Known rows, with every step that occurs
lopuf -> dimig -> pepuped -> dusa -> senub -> digu: .20,.03,.28,.09,.04,-.07,.01,-.21,-.11,.06,-.15,.04,.14,-.02,.22,-.06,-.39,.04,.17,-.29,-.39,.31,.19,-.02
dusa -> senub -> digu -> saze: .40,-.28,.11,.10,.33,-.28,-.05,.16,-.10,.01,-.19,-.11,-.13,.21,.06,-.05,-.29,.09,-.23,-.02,.10,-.01,.26,.05
dusa -> senub -> digu: .40,-.33,.23,.16,.34,-.33,-.01,.29,.09,-.01,-.27,-.07,-.08,.13,-.10,-.07,-.19,.10,-.14,-.05,-.03,.08,.31,.04
digu -> saze -> dimig -> senub -> dusa -> pepuped: .09,.48,-.27,-.06,-.08,-.06,-.10,-.26,-.29,.01,-.03,-.09,-.06,.16,.43,.02,-.36,.02,-.04,.17,.24,-.38,-.13,.00
lopuf -> dimig -> senub: .56,.05,.07,-.02,-.16,-.13,.00,-.16,.26,.07,.12,-.08,.17,.04,-.04,.19,-.19,.12,.14,-.01,-.07,.24,.14,.13
lopuf -> dimig -> senub -> digu -> saze: .60,-.07,.10,-.25,-.20,-.23,.01,-.28,.29,.02,.23,-.06,.12,.17,.28,.12,-.18,.14,.00,.02,-.03,.17,.15,.11
petap -> digu -> saze: -.39,-.09,-.24,.16,-.05,.00,-.08,.04,-.11,-.10,.09,-.10,-.12,.20,-.34,.07,-.07,-.06,-.06,-.22,.23,-.16,-.29,.02
pepuped -> dusa: -.30,.18,.35,.27,.14,.19,.04,.10,-.13,.05,-.27,.00,-.24,-.09,-.19,.04,.14,-.16,-.22,-.23,-.06,-.30,.22,-.09
dimig -> senub -> digu -> saze -> dosof: .35,-.20,.30,-.51,-.16,-.18,.10,-.17,.13,-.10,.42,.06,.04,.12,.12,.08,.29,.11,.01,.17,.43,-.14,.11,.18
digu -> saze: .03,.12,-.09,-.08,-.03,.14,-.14,-.12,-.40,.09,.15,-.14,-.20,.07,.18,.17,-.25,.06,-.24,.10,.28,-.03,-.37,.11
dusa -> senub -> dimig -> lopuf: .10,-.62,.06,.24,.29,-.32,.02,.15,-.02,.12,-.12,-.02,.03,.12,-.15,-.04,-.11,.06,-.07,.04,.09,.29,.40,-.01
dusa -> senub -> dimig: .15,-.49,.02,.35,.30,-.16,-.06,.29,-.12,.10,-.20,-.01,.00,.13,-.34,.01,-.08,.02,-.07,.00,-.02,.25,.31,-.03
saze -> dimig -> pepuped -> dusa -> senub: -.25,.29,.24,.19,.07,-.23,-.06,-.12,-.36,-.03,-.29,.11,.01,-.11,.12,-.23,-.41,-.13,.31,-.12,-.32,-.08,-.14,-.14
pepuped -> dimig -> senub -> digu -> saze: .23,-.02,-.08,-.57,-.33,.05,.00,.09,.26,-.06,.55,.03,.16,.01,.18,.04,.36,.08,-.47,.45,.06,-.09,.17,.13
petap -> digu -> senub -> dusa -> pepuped: -.15,.04,-.57,.32,.03,.18,.08,.19,.38,-.15,-.16,-.06,.08,.10,-.61,-.01,.28,-.13,.30,-.20,.11,-.11,-.09,-.15
pepuped -> dusa -> senub -> digu: -.05,-.05,.43,.36,.38,-.07,.07,.19,-.05,.00,-.44,.00,-.21,.08,-.16,-.10,.04,-.15,-.28,-.29,-.10,-.35,.61,-.12
dusa -> pepuped -> dimig: .08,.41,-.16,-.06,.00,.24,-.19,.47,.22,.05,-.21,-.03,.07,-.07,.13,.15,.06,.08,-.48,.22,-.20,.00,.14,.15
digu -> senub -> dusa: .33,.11,-.49,.12,.01,.35,.12,.01,.26,.02,-.03,-.08,.05,-.10,-.30,.05,.27,-.06,.33,.14,.14,.10,-.22,-.17
petap -> digu: -.36,-.17,-.09,.26,-.02,-.07,-.03,.23,.14,-.12,-.02,-.04,-.06,.08,-.56,.04,.07,-.03,.07,-.26,.06,-.04,-.21,.00
petap -> digu -> senub -> dimig: -.27,-.47,-.39,.16,-.10,.04,.04,.15,.42,-.14,.18,.05,.07,.15,-.74,.00,.49,-.21,.27,-.12,.04,.18,-.21,-.17
petap -> digu -> saze -> dosof: -.49,-.20,.02,.10,.01,-.05,-.11,-.06,-.08,-.12,.12,.00,-.08,.24,-.34,.12,.03,-.03,-.01,-.26,.25,-.13,-.37,.15
pepuped -> dimig: -.01,.06,-.08,-.21,-.19,.19,-.13,.27,.16,.05,.26,-.01,.07,-.13,-.01,.11,.17,.07,-.49,.34,-.21,.12,-.13,.12
saze -> digu: -.25,.03,.30,-.08,.08,-.02,-.11,-.14,.18,.00,-.06,-.07,-.24,-.24,.18,.11,.05,.14,.15,-.15,-.21,.03,-.50,.39
saze -> dimig -> pepuped -> dusa: -.34,.32,.26,.05,-.07,-.17,-.06,-.17,-.31,-.03,-.18,.14,-.01,-.16,.20,-.19,-.32,-.12,.31,-.08,-.33,-.06,-.31,-.14
senub -> dimig -> pepuped: -.29,-.48,.09,-.17,-.21,.11,-.02,-.01,-.34,.10,.31,.25,.11,-.11,.03,-.02,.18,.04,.21,.09,-.07,.53,-.28,-.10

Rows
-.10,-.12,-.04,-.37,-.20,-.03,-.01,.09,.30,.07,.37,-.01,.11,-.15,.22,.03,.13,.13,-.49,.41,-.06,.20,.02,.14 | pepuped -> dimig -> lopuf
.15,-.24,.20,-.43,-.08,-.17,-.06,-.07,.06,-.02,.20,.00,-.23,.17,.49,-.01,-.02,.12,-.33,.12,.09,.01,-.23,.04 | senub -> digu -> saze
-.02,.45,-.39,.11,.04,.24,.03,.17,.10,.10,-.30,-.05,.08,-.06,.36,.02,-.07,.20,-.25,.16,.04,-.20,.22,-.02 | senub -> dusa -> pepuped -> dimig -> lopuf
-.50,.04,-.23,.12,-.11,-.14,-.10,-.11,-.22,-.15,.07,-.02,-.04,.17,-.15,-.07,-.26,-.09,.15,-.21,.07,-.16,-.44,-.05 | petap -> digu -> saze -> dimig -> pepuped
.08,.17,.23,.09,-.07,.09,-.01,-.24,-.20,.10,-.07,.04,.13,-.12,.16,.02,-.37,.03,.22,-.26,-.36,.34,-.03,.00 | lopuf -> dimig -> pepuped -> dusa
-.44,.00,-.23,.17,-.08,-.20,-.13,-.05,-.05,-.13,.01,-.07,-.11,.25,-.20,-.02,-.21,-.10,.00,-.19,.08,-.23,-.38,-.04 | petap -> digu -> saze -> dimig
-.19,-.36,.01,-.26,.00,-.02,.01,-.30,.54,.00,.19,.03,-.09,-.17,.13,.03,.46,-.01,.35,.01,-.15,.29,-.42,.23 | saze -> digu -> senub -> dimig -> lopuf
.17,.23,-.29,-.23,-.27,.25,.06,.15,.15,.00,.34,.00,.24,-.13,-.03,.08,.29,.09,-.29,.40,.08,-.17,.22,.07 | pepuped -> dimig -> senub -> dusa
.32,.22,-.16,.02,-.11,.13,.21,-.02,-.05,-.01,.10,-.06,.12,-.09,-.18,.09,.13,.12,.23,.13,.45,-.27,.22,.00 | dimig -> senub -> dusa
-.17,.07,.35,.09,.15,.13,.11,.01,-.55,-.01,-.15,.12,.03,-.22,-.01,-.18,-.12,-.07,.24,-.25,-.07,.02,.18,-.09 | dimig -> pepuped -> dusa -> senub -> digu
-.17,.12,.28,.04,.14,.16,.09,-.09,-.67,.00,-.10,.09,.00,-.16,.10,-.17,-.19,-.08,.16,-.23,.02,-.03,.14,-.08 | dimig -> pepuped -> dusa -> senub -> digu -> saze
.14,.46,-.11,.06,-.09,-.26,-.01,-.07,.12,-.06,-.22,.01,.08,.02,.16,-.06,-.21,.02,.24,.14,-.01,-.33,.02,-.07 | saze -> dimig -> senub -> dusa -> pepuped
.01,.54,-.40,.18,.04,.36,-.03,.27,.03,.08,-.36,-.05,.06,-.06,.23,.06,-.05,.17,-.25,.13,-.02,-.24,.16,-.04 | senub -> dusa -> pepuped -> dimig
-.16,.32,-.01,.05,.05,-.06,-.13,-.30,-.64,.02,-.08,-.03,-.10,.07,.35,-.10,-.53,-.08,.02,-.03,.03,-.19,-.24,-.04 | digu -> saze -> dimig -> pepuped -> dusa -> senub
.01,-.32,-.22,-.12,-.12,.33,.10,-.07,.08,.02,.26,.16,.14,-.11,-.33,-.03,.55,-.24,.39,.10,-.03,.42,-.17,-.23 | digu -> senub -> dimig -> pepuped -> dusa
.29,.24,-.62,-.02,.00,.33,.12,.07,.45,.03,-.07,-.07,.16,-.09,-.05,.02,.31,-.03,.12,.26,.11,.09,.04,-.12 | digu -> senub -> dusa -> pepuped -> dimig -> lopuf
-.05,.24,-.19,-.01,.13,.22,.00,-.17,.42,-.03,-.21,-.08,-.10,-.22,.14,.06,.27,.04,.38,-.10,-.15,-.04,-.37,.23 | saze -> digu -> senub -> dusa -> pepuped
-.28,-.24,.30,.41,.34,-.06,.10,.08,-.13,.09,-.33,.03,-.13,.07,-.19,-.08,.11,-.18,-.23,-.22,-.02,-.20,.68,-.16 | pepuped -> dusa -> senub -> dimig -> lopuf
-.12,.10,.30,.54,.41,.07,.04,.20,-.22,.05,-.49,-.06,-.19,.00,-.35,-.01,-.04,-.18,-.20,-.30,-.05,-.35,.56,-.09 | pepuped -> dusa -> senub
.44,-.17,.23,-.39,-.18,-.19,.16,.03,.27,-.10,.33,.03,.05,.00,-.03,.04,.32,.10,.06,.17,.29,-.08,.22,.08 | dimig -> senub -> digu
.17,.15,.21,.22,.06,.03,-.01,-.19,-.24,.10,-.19,.01,.15,-.07,.09,.00,-.46,.02,.22,-.30,-.36,.30,.15,.00 | lopuf -> dimig -> pepuped -> dusa -> senub
-.20,.19,.29,.22,.18,.23,.10,.02,-.66,.02,-.19,.08,.05,-.27,-.15,-.12,-.17,-.09,.28,-.26,-.03,.02,.15,-.07 | dimig -> pepuped -> dusa -> senub
.14,-.56,-.28,-.21,-.12,.04,.11,-.08,.46,.06,.35,.07,.10,-.01,-.23,.02,.53,-.12,.23,.27,.10,.51,-.15,-.15 | digu -> senub -> dimig -> lopuf
.04,-.25,.23,-.49,-.13,-.48,-.05,-.26,.18,-.04,.19,.03,-.20,.22,.73,-.13,-.18,.11,-.26,.17,.02,-.03,-.24,-.01 | senub -> digu -> saze -> dimig -> lopuf
.19,.10,-.12,-.34,-.28,.17,-.01,.20,.21,-.02,.45,.00,.21,-.13,-.13,.11,.34,.06,-.34,.41,.03,-.02,.15,.15 | pepuped -> dimig -> senub
-.09,-.06,.29,-.40,-.11,-.26,-.04,-.24,-.09,-.07,.10,.10,-.19,.15,.64,-.18,-.14,.00,-.16,.02,-.08,-.14,-.21,-.09 | senub -> digu -> saze -> dimig -> pepuped -> dusa
